What can hang from each mark
J_648: J_628
J_892: J_34 J_283 J_620 J_804
J_34: J_470 J_892
J_137: J_283 J_628
J_628: J_137 J_648
J_15: J_137 J_648
J_804: J_892
J_470: J_34 J_620
J_283: J_137 J_892

Every row comes from one small tree of marks. Brackets hold a mark, then the marks that hang from it, in the order of their numbers. Every link used is in the known rows. Which tree was each row made from?
In the rows, zero is written as 128.
Known rows
(J_804 (J_892 J_620)): [130 122 127 125 114  90 133 119 136 143 120 138 103 128 112  80 135 103
 137 152 112 135 128 130 123]
(J_15 (J_137 J_283 (J_628 J_648))): [106 100 164 129 100 100  94 101 190 136 129 114 121 142 141 142 120 134
 124 130 133 157 177 113 115]
(J_804 (J_892 J_34 J_283 J_620)): [148 132 122 139 128 134 125 140 112 136 156 110 132 119 108 106 128  99
 141 129 124 122 121 153 109]
(J_628 (J_137 J_283) J_648): [140  35 179 120  92 165  93 129 165 124 130 155 129 121 136 115  98 149
 148 128 131 115 168  85 139]
(J_648 (J_628 (J_137 (J_283 (J_892 J_34 J_804))))): [122 110 153 120 140 146  97 138 127 128 139 112 136 149  95 135 128 130
 106 116 143 119 154  96 138]
(J_628 (J_137 (J_283 J_892)) J_648): [138  52 164 142  87 184  99 131 150 125 113 150 136 132 133 125 109 148
 143 126 127 116 170  72 139]
(J_15 J_648): [103 116 145 103 117  67 140 130 161 141 121 122  71 126 160 121 134 150
 126 144 137 129  99 115 129]
(J_283 (J_137 (J_628 J_648))): [118 156 136  94 120 104 105 114 124 138 114 112 118 112 159 130 118 143
 134 157 101 154 134  91 129]
(J_648 J_628): [ 99 113 149  79 131  71 107 123 154 138 139 109 101 137 108 125 127 118
 109 151 129 135 126 104 145]
(J_137 (J_283 (J_892 J_804)) (J_628 J_648)): [121 127 132 132 102 146  97 120 131 131  94  93 168 141 137 139 125 128
 135 128 130 160 161 110 122]
(J_470 (J_34 J_892) J_620): [127  69 146 136 165 144 147 119 138 106 116 145 110 152 127 127 110 136
 133 126 132 100 127 114 152]
(J_283 (J_892 J_34 J_620)): [115 166 118 132 121 138 149 135  87 128 106 123 118 135 123 133 147 129
 130 135 102 122 132 119 112]
(J_283 (J_137 J_628) J_892): [115 208 106 124 117 114 120 117 105 142  95 106 120 138 148 129 143 145
 109 161  99 154 128  82 134]
(J_470 (J_34 (J_892 J_283 J_804)) J_620): [142  92 122 145 184 159 150 129 120 108 132 138 142 147 122 140 105 125
 127 109 155 109 118 149 149]
(J_892 (J_34 J_470) (J_283 J_137) J_620 J_804): [156 197  84 130 152 141 165 150  66 119 163 141 157  86 126 145 135 126
 136 111 128 118  87 190 119]
(J_15 J_137 J_648): [ 91 124 150 137 122  54 143 115 187 146 128 133  55 140 160 146 142 151
 109 131 144 141 122 119 116]
(J_470 (J_34 (J_892 (J_283 (J_137 J_628)))) J_620): [140 107 127 135 174 156 135 123 127 113 135 124 133 145 135 144 107 132
 129 118 137 115 120 127 146]
(J_628 (J_137 J_283)): [137  74 167 106 100 134 100 129 170 129 141 155 118 135 124  90 111 152
 124 135 137 108 155  99 147]
(J_804 (J_892 (J_34 J_470) J_283 J_620)): [154 119 118 150 113 132 134 137 120 129 164 123 130 109 103 112 126 104
 151 129 128 105  96 159 119]
(J_15 (J_648 (J_628 (J_137 (J_283 J_892))))): [109  97 154 122 121 106 118 138 165 141 129 115  85 144 132 139 142 143
 111 121 149 126 122  87 136]
(J_34 J_470 (J_892 J_620)): [106  82 116 123 118  96 157 109 173 118 117 170  97 118 131 129 137 115
 136 126 131 100  85 159 134]
(J_804 (J_892 J_34 (J_283 J_137) J_620)): [155 160 111 144 133 139 133 143 101 136 152 117 134 112 118 103 138 107
 133 137 111 129 119 141 114]
(J_648 (J_628 (J_137 (J_283 (J_892 J_34 J_620))))): [121 103 155 113 128 143 105 136 131 130 143 121 123 143  94 133 133 125
 114 115 129 116 156  98 131]
(J_470 J_34): [121 130 154 113 131 102 116 110 137 117 122 143 101 135 131 112 113 140
 133 140 113 126 111 104 157]
(J_15 (J_137 J_283)): [110 105 154 133 100  89 121 113 199 132 134 146 108 149 132 109 137 142
 102 143 132 142 163 117 135]
(J_137 (J_283 (J_892 (J_34 J_470))) J_628): [123 133 139 130  85 140 100 123 141 122 120  90 149 143 126 130 132 143
 133 133 127 123 135 110 127]

Which tree is each row?
[123 138 121 128 107 144 114 122 117 133  93 105 167 134 134 139 132 118
 141 118 123 165 163 130 111]  (J_137 (J_283 (J_892 J_620 J_804)) (J_628 J_648))
[119  86 163  96  90 120  83 116 169 130 120  98 146 128 143 123 110 132
 145 139 127 149 160 109 124]  (J_137 J_283 (J_628 J_648))
[ 93  99 160 135 120  63 127 124 212 142 141 117  76 151 138 146 156 139
  93 122 154 150 141 109 125]  (J_15 (J_137 J_283) (J_648 J_628))
[122  85 101 127 122 112 153 120 174 121 144 159 118 113 128 142 131 107
 131 115 146 101  76 180 135]  (J_34 J_470 (J_892 J_283 J_620))
[145  45 168 157  81 198 104 135 140 112 124 150 138 122 129 138 107 155
 156 117 128  94 152  77 137]  (J_628 (J_137 (J_283 (J_892 (J_34 J_470)))) J_648)
[157 123 113 134 147 153 149 155  89 113 176 115 163 111 111 149 104 137
 141 119 161  91  97 175 131]  (J_892 (J_34 (J_470 J_620)) J_283 J_804)
[144 191 112 119 163 155 109 145  71 128 152  82 172 105 144 162 111 130
 129 116 135 143 123 150 108]  (J_892 J_34 (J_283 (J_137 (J_628 J_648))) J_804)
[116 130  92 120 169 118 149 127 138 132 124 141 139 128 131 137 134  95
 109 105 152 134 111 193 116]  (J_34 (J_892 J_283 J_620 J_804))
[119  77 168  90 122 113  89 128 169 134 151 126 114 142 100 115 119 130
 110 133 140 120 151  92 150]  (J_648 (J_628 (J_137 J_283)))
[123 252  87 135 158 140 145 130  40 135  95 103 143 125 137 149 153 131
 120 126  98 155 134 127 102]  (J_283 (J_137 J_628) (J_892 J_34 J_620 J_804))
[142  84 156 144  89 169 111 134 146 118 135 149 127 136 117 113 120 158
 132 126 134  89 139  91 145]  (J_628 (J_137 (J_283 (J_892 (J_34 J_470)))))
[132 120 127 142  85 148 146 139 134 115 118 140 141 132 121 110 152 138
 132 134 114 113 132 121 133]  (J_137 (J_283 (J_892 (J_34 J_470) J_620)))
[105 118 149 152  95 119 101 104 175 137 111 110 127 153 138 151 130 134
 118 128 128 160 177 101 115]  (J_15 (J_137 (J_283 J_892) (J_628 J_648)))
[138 170 104  94 130 116 129 130 109 145 148 122 139  98 146 141 122 115
 137 131 113 157 124 155 115]  (J_892 (J_283 (J_137 (J_628 J_648))) J_620)
[125 140 113 137 176 130 137 117 127 115 121 148 131 134 130 139 124 106
 122  96 138 132 102 167 137]  (J_470 (J_34 (J_892 J_283 J_620 J_804)))
[112 125 134 136 169 119 124 107 139 111 101 144 115 145 136 129 121 123
 118 113 133 126 108 130 149]  (J_470 (J_34 (J_892 J_804)))
[126 141 131 124 135 114 136 133 100 113 137 127 130 113 121 132 119 143
 140 129 136 100  97 146 131]  (J_892 (J_34 J_470) J_804)
[140  56 171 148  94 201  98 138 134 118 119 140 141 130 131 134 109 151
 147 119 124 106 171  71 130]  (J_628 (J_137 (J_283 (J_892 J_34))) J_648)
[117 124 105 115 149 132 131 121 145 134 123 126 133 116 152 153 130 103
 123 114 126 143 121 157 110]  (J_34 (J_892 (J_283 (J_137 (J_628 J_648))) J_620))
[146 126 112 130 118 106 129 131 136 146 147 129 125 121 109  92 128  94
 134 141 127 136 118 153 123]  (J_804 (J_892 J_283 J_620))
[121 174 120 106 162 116 154 136  70 125 126 129 131 113 121 127 132 122
 135 117 120 128 131 170 101]  (J_892 J_34 J_620 J_804)
[144  95  87 150 155 144 169 137 140 113 142 154 147 121 131 143 123 129
 120 126 161  98  86 166 150]  (J_34 (J_470 J_620) (J_892 (J_283 J_137) J_804))
[147  84 144 152 111 132 131 132 126 120 144 119 115 127 105  99 118 129
 153 153 126  89 113 111 132]  (J_804 (J_892 (J_34 (J_470 J_620))))
[135 219  81 158 138 147 174 139  52 120 101 147 136 113 132 137 161 142
 124 133  98 127 105 126 125]  (J_283 J_137 (J_892 (J_34 J_470) J_620 J_804))
[128 146 110 133 108 131 147 136 128 128  99 145 151 142 122  99 154 128
 114 136 123 146 149 133 134]  (J_137 (J_283 (J_892 J_620 J_804)))
[142 201  84 104 158 119 138 134  79 143 139 123 161  97 141 147 123 109
 131 116 126 169 123 179 111]  (J_892 (J_283 (J_137 (J_628 J_648))) J_620 J_804)
[133 128 137 135 126 117 131 129 112 134 129 120 110 124 110  94 135 108
 144 139 109 120 131 130 108]  (J_804 (J_892 J_34 J_620))
[129 233  85 148 153 149 168 143  45 127  93 135 138 123 136 132 163 137
 113 135  93 143 129 121 117]  (J_283 J_137 (J_892 J_34 J_620 J_804))
[149 165 103 127 126 107 121 125 122 150 145 115 130 117 121  99 132  99
 131 143 116 151 118 146 119]  (J_804 (J_892 (J_283 (J_137 J_628)) J_620))
[131 161 105 140 180 135 143 118 118 115 118 154 132 128 138 137 132 112
 116 102 127 137 101 157 141]  (J_470 (J_34 (J_892 (J_283 J_137) J_620 J_804)))
[131 145 110 158 129 153 158 141  75 115 113 123 139 136 114 142 131 146
 134 135 131 101 114 120 134]  (J_283 (J_892 (J_34 (J_470 J_620)) J_804))
[142 221  78  97 163 104 143 133  83 147 145 123 155 104 134 134 129 111
 118 121 130 167 116 188 114]  (J_892 (J_283 (J_137 J_628)) J_620 J_804)
